Each row was made from one walk, in order. Every step used is in the known rows, and no mark comes twice. Write each row's walk.
In the rows, 128 means zero.
Known rows:
teki/lafum/zapu: [137,141,87,91,155,142,102,132,102,116,130,114,128,107,98,102,101]
gelun/vesi/beraluf: [150,135,117,83,116,135,106,144,110,140,136,150,98,113,91,91,91]
zapu/lafum: [125,141,74,105,130,140,126,129,127,137,115,77,113,96,85,98,103]
vesi/beraluf: [140,138,109,88,136,138,131,136,109,138,131,142,111,103,73,98,87]
beraluf/teki: [123,148,98,91,124,134,138,142,126,131,123,157,123,93,69,110,99]
vesi/beraluf/teki/lafum: [131,145,121,92,111,136,157,140,120,131,118,188,122,107,81,118,86]
zapu/lafum/vesi/beraluf: [140,133,108,106,127,149,147,120,117,147,124,85,112,115,85,99,92]
teki/beraluf/vesi/lafum/zapu: [143,150,98,86,168,143,136,144,96,115,143,182,143,90,64,109,111]
teki/beraluf/vesi: [124,149,89,93,148,142,139,146,119,111,120,176,152,80,71,120,96]
vesi/lafum: [141,145,100,81,146,140,120,138,106,136,155,130,97,110,79,96,108]
gelun/vesi/lafum/teki: [162,148,109,73,140,141,65,143,87,120,169,100,94,129,101,89,116]
zapu/lafum/gelun/vesi: [136,139,86,107,119,144,100,132,130,138,136,68,100,118,104,94,108]
beraluf/teki/lafum/gelun: [122,150,104,101,128,145,137,135,129,122,136,143,127,116,91,124,98]
gelun/vesi/beraluf/teki: [143,142,126,85,97,130,132,149,119,143,126,192,106,108,79,101,92]
teki/lafum: [128,143,90,90,137,142,111,135,117,119,130,120,119,108,102,110,96]
zapu/lafum/gelun/vesi/beraluf/teki: [138,141,117,109,94,138,145,137,134,150,126,135,104,117,83,102,97]
beraluf/vesi/lafum/zapu: [143,142,96,83,171,140,128,135,97,126,160,148,134,104,74,97,116]

Write each row's walk:
[129,154,77,107,148,145,124,136,113,100,111,98,157,85,78,118,104]
zapu/lafum/teki/beraluf/vesi
[134,140,104,92,142,152,114,126,112,120,140,105,122,123,110,113,96]
teki/lafum/vesi
[136,154,77,105,140,145,106,136,107,107,108,75,128,90,80,109,101]
zapu/lafum/teki/beraluf
[127,146,113,94,122,147,140,132,122,123,130,144,129,117,98,123,97]
beraluf/teki/lafum/vesi
[149,141,125,87,109,133,122,144,107,130,124,190,119,115,95,103,94]
gelun/vesi/beraluf/teki/lafum/zapu
[142,146,105,89,155,147,118,134,108,136,172,113,97,123,81,100,108]
vesi/lafum/gelun
[138,141,132,91,121,143,161,133,116,142,132,166,122,112,69,110,87]
lafum/vesi/beraluf/teki
[141,140,101,92,133,144,86,139,118,131,154,107,103,122,101,97,102]
lafum/gelun/vesi
[141,156,92,89,153,145,92,144,96,99,125,112,131,93,77,111,96]
lafum/teki/beraluf
[134,152,101,84,151,142,145,148,110,118,143,191,134,92,68,117,106]
teki/beraluf/vesi/lafum
[145,134,123,89,141,148,134,128,106,139,142,125,113,117,81,101,87]
lafum/vesi/beraluf
[143,135,125,91,135,151,134,126,106,130,138,131,117,127,101,111,85]
teki/lafum/vesi/beraluf
[126,141,79,113,140,147,124,125,130,136,132,58,112,108,87,101,103]
zapu/lafum/gelun
[133,140,118,108,108,144,175,126,127,149,115,127,119,109,72,108,93]
zapu/lafum/vesi/beraluf/teki
[144,143,131,93,106,138,131,144,122,144,143,173,106,119,81,105,92]
lafum/gelun/vesi/beraluf/teki
[141,143,128,86,92,133,132,147,120,133,123,198,110,117,99,111,90]
gelun/vesi/beraluf/teki/lafum
[133,144,119,90,117,133,158,142,120,141,121,182,118,97,60,108,88]
vesi/beraluf/teki
